What can hang from each mark
k700: k274
k743: k274
k361: k742 k852
k742: k59 k126 k361
k126: k743
k524: k126 k361
k844: k126 k274 k361
k852: k274
k59: k743 k844
k951: k742

Each row was made from one small tree. The marks that hang from a mark follow it in brackets, in the order of their numbers. Every link used is in the known rows. Write each row's tree.
(in the rows, 128 means zero)
Known rows
k59{k743 k844{k274 k361{k852}}}: [ 62 141  96 178 154 113 135  99 111 142  99 116 155 136 112 140 133 118
  87 133 135 150 140 110  94 109  98 153 239 156]
k844{k126{k743{k274}} k361}: [131  94 156 133 149 171 152  85 128 154 120 123 163 137 185 174 153 172
 143  95 110 141 134 112 153 131 109 205  94 120]
k524{k361{k742{k59} k852}}: [115 175  84 194 141 103 140 169 154  83 149  83 134 152  81  91 136  86
  53 169 132 164 111 149 129 100 101 112 146 143]
k524{k361}: [126 141 109 154 122 130 141 144 134  89 142 125 117 118 133 122 109 111
 110 115 123 143 124 123  74 150 120 143 146 130]
k844{k126{k743{k274}}}: [134 106 139 125 139 173 141  97 128 144 121 128 148 140 142 179 141 189
 142 119 100 145 144 119 137 124 114 180  45 104]
k742{k59{k743{k274}} k361{k852}}: [109 192  69 135 173 123 106 162 158 127 133 118 135 198  74 122 117 136
  75 128 133 155 128 162 218 175  57 130 107 162]
k844{k126{k743} k361{k852}}: [ 96 137 152 188 121 129 151  80 110 155 145 102 155 137 187 182 150 167
  96 109 128 145 132 139 160  99 115 125 122 157]
k743{k274}: [146 109 120  99 156 151 130 125 158 120 112 130 132 133 109 129 135 139
 157 115 108 131 128 140 137 145  89 170 110 117]
k951{k742{k59 k126 k361}}: [134 224  58 132 143 155 123 123 124 154 117 112 142 181 136  83 140 137
  74 123 117 120 116 152 185 203 108 138  50 127]
k361{k742{k59 k126}}: [143 148  77 157 122 141 136 146 127 140 109 101 141 153  99  91 153 131
  73 170 123 155 110 129 154 121 145 158  99 137]
k361{k852}: [118 150 115 147 127 114 129 121 134 127 136 115 121 131 116 141 133 135
 108 125 124 135 133 169 139 101  93 102 139 152]
k59{k844{k274 k361{k852}}}: [ 77 142 120 167 137 115 130  86 133 136 110  95 167 116 123 126 159  96
 128 128 139 141 147 131  78  89  91 164 217 135]
k524{k126{k743} k361{k742{k59}}}: [121 135  81 177 150 150 160 176 159  83 168  92 138 157 104  81 143  79
  31 171  94 157  96  88 123 116 122 161  85  99]
k951{k742{k59 k126}}: [128 179  71 132 138 163 140 111 121 192 123 110 136 167 108  92 145 140
  82 142 112 114 109 149 153 163 113 132  62 113]
k742{k361}: [131 172 115 124 130 119 111 140 127  89 126 130 140 144 157 114 119 114
 120 106 132 136 141 125 158 159 123 135 118 141]
k844{k126 k274 k361}: [140 132 172 122 107 136 148  69 128 187 116  90 183 122 181 133 109 148
 161 100 143 153 135 109  80 133 131 185 155 104]
k524{k361{k852{k274}}}: [118 147 120 157 105  93 127 159 135  74 132 107 113 127 115 132  71 113
 116 119 107 128 148 166  87 108  84 145 147 166]
k524{k361{k852}}: [108 153  90 176 122 110 136 142 146  82 159 113 120 121 122 131 105 114
  95 121 123 150 129 158  93 126  85 113 153 153]
k700{k274}: [144 106 131 118 123 150 114 137 122 117 128 124 148 128 117 158 128 124
 146 135  96 125 118 152  91 108 139 134 121 126]
k361{k742{k126}}: [153 134  74 145 113 132 146 131 120 114  91 119 130 115 138 117 142 143
  89 147 101 159 120 122 134 121 151 172 107 138]
k59{k844{k361{k742}}}: [107 118 125 174 168 130 156 130 106 112  78 114 150 123 142 109 168  66
  95 153 124 132 115  84 123  81 159 179 212 147]
k59{k743}: [110 131  97 144 141 123 128 141 108 138 115 149 112 144 108 142 103 147
  84 142 125 136 117  99 140 151 137 118 150 146]
k361{k742{k59{k844}} k852}: [103 163 108 192 162 118 132 149 132 120 122  94 139 154  57 108 173  75
  62 199 131 148 117 135 158  54 132 124 149 148]
k951{k742}: [114 163 119 122 155 144 138 107 124 141 105 124 132 135 138  99 137 123
 111 126 106 105 114 126 137 140 111 104 103 102]
k59{k743 k844}: [ 87 119  90 169 164 136 134 139  87 135 100 152 111 138  93 149 119 124
  76 159 117 135 129  89 117 126 155 143 177 156]
k361{k742{k126} k852{k274}}: [142 141  97 147  94  99 136 147 115 104  72 103 125 129 121 110 112 145
  90 144  77 144 142 166 145  81 115 176 101 179]
k59{k743{k274}}: [125 116  88 115 167 144 130 138 132 131  98 146 122 154  90 134 109 167
 115 125 106 144 127 119 147 161  94 165 128 133]
k844{k361{k852{k274}}}: [114 129 166 133 114  93 131 126 117 126 112 103 137 146 149 121 105 106
 131 112 121 110 143 165 149  94  88 149 173 186]

Write each row's tree
[103 113  74 177 123 138 157 120 104 116  86 118 153 122 173 119 185 145
  69 142 104 149 120  97 150 118 152 190 130 147]  k844{k361{k742{k126{k743}}}}
[ 90 155  72 146 218 180 135 135 122 174  91 131 131 192  55 101 148 119
  72 168 107 110 102 107 162 151  92 157 108 106]  k951{k742{k59{k743{k274} k844}}}
[134 158  59 166 110 119 145 122 130 109  92 102 131 116 128 124 149 155
  73 150  98 170 125 155 147  99 114 150 118 177]  k361{k742{k126} k852}
[106 105  85 141 188 155 132 138 115 128  84 153 124 146  71 149 127 138
 109 145 104 137 126 101 130 132 111 188 154 143]  k59{k743{k274} k844}
[115 147 160 167 126 134 144  56 124 172 111  83 181 123 156 153 129 133
 134 121 131 157 148 132  80  81 109 173 180 139]  k59{k844{k126 k274 k361{k852}}}
[142 104  75 141 163 170 170 161 174  51 123 119 141 127 127 100 141 111
  83 132  54 165 111  88  95 123  84 218  81  98]  k524{k126{k743{k274}} k361{k742}}
[115 219 103 125 160 138 118 137 134 140 126 107 147 189 129  75 138  95
  95 132 131 106 116 137 190 181 107  95  79 107]  k951{k742{k59 k361}}
[112 210 104 154 135 105 104 150 157 118 160 102 139 180 113 114 132 102
  92 131 150 140 136 172 199 140  88 100 104 159]  k742{k59 k361{k852}}
[128 138 137 145 117  78 132 155 123  82  77 104 123 136 110 108 114 106
 107 155  91 126 140 150 151  60 109 139 126 165]  k361{k742 k852{k274}}
[101 144  39 204 117 146 146 164 119  98 137 107 134 145 105 107 157 139
  32 170 108 164 120 101 118 127 144 172  84 120]  k524{k361{k742{k59 k126{k743}}}}
[105 231 117 128 142 104 107 153 129 125 109  95 130 201 112  79 104  90
  93 128 110  92 134 183 202 141  71 106  76 142]  k951{k742{k59 k361{k852{k274}}}}
[134 177  88 130  89 103 113 142 125  91  99 118 123 148 153 133  85 149
 114  98  96 136 165 185 165 142  92 169  96 196]  k742{k126 k361{k852{k274}}}
[ 73 119 108 159 153 135 136 107  96 149  84 125 157 132 119 128 128 111
  99 138 138 139 135  75  78 132 124 180 239 131]  k59{k743 k844{k274 k361}}
[ 95 180  67 158 115 149 115 150 118 128 149 127 141 172 138 130 163 154
  73 132 130 142 142 130 191 179 129 154  47 134]  k742{k59 k126{k743} k361}
[ 69 123  84 195 136 173 138 128  96 169 132 122 148 154 125 136 197 124
  65 152 141 125 131 107 146 122 143 191 135 145]  k742{k59{k844{k361}} k126{k743}}
[131 134  88 132 106 132 145  97 122 131  70  94 178 110 157  90 158 137
 112 122 115 164 128 103  89 129 130 214 171 126]  k844{k274 k361{k742{k126}}}
[110 127 139 139 101 147 132  74 117 154 123 108 172 131 149 165 133 190
 139 128 120 154 153 101  94 118 129 155  74  73]  k844{k126{k743} k274}
[123 161 138 155 125  83 121 170 133 116 104  84 132 171  73  86 121  95
  91 176 115 126 126 159 177  61 106 126 113 152]  k361{k742{k59} k852{k274}}
[ 78 215  31 167 129 146 129  99 114 104 106 126 138 152 168 140 162 171
  56 110  84 130 148 158 183 160  82 116  44 145]  k951{k742{k126{k743} k361{k852}}}
[ 89 137  87 178 168 136 125 156  97 163 133 133 122 172  54 131 131 105
  57 179 147 134 115  96 144 126 150 131 162 143]  k742{k59{k743 k844}}
[118 128  39 151 172 181 128 146 118 180 105 143 120 170  55 140 136 160
  74 158 118 147 117 122 145 155 118 214 114 155]  k742{k59{k743{k274} k844} k126}
[107 214  30 167 126 115 111 155 130 138 136 121 120 190 105 130 106 164
  30 140 135 166 127 164 204 186  98 122 112 195]  k742{k59{k743} k126 k361{k852}}
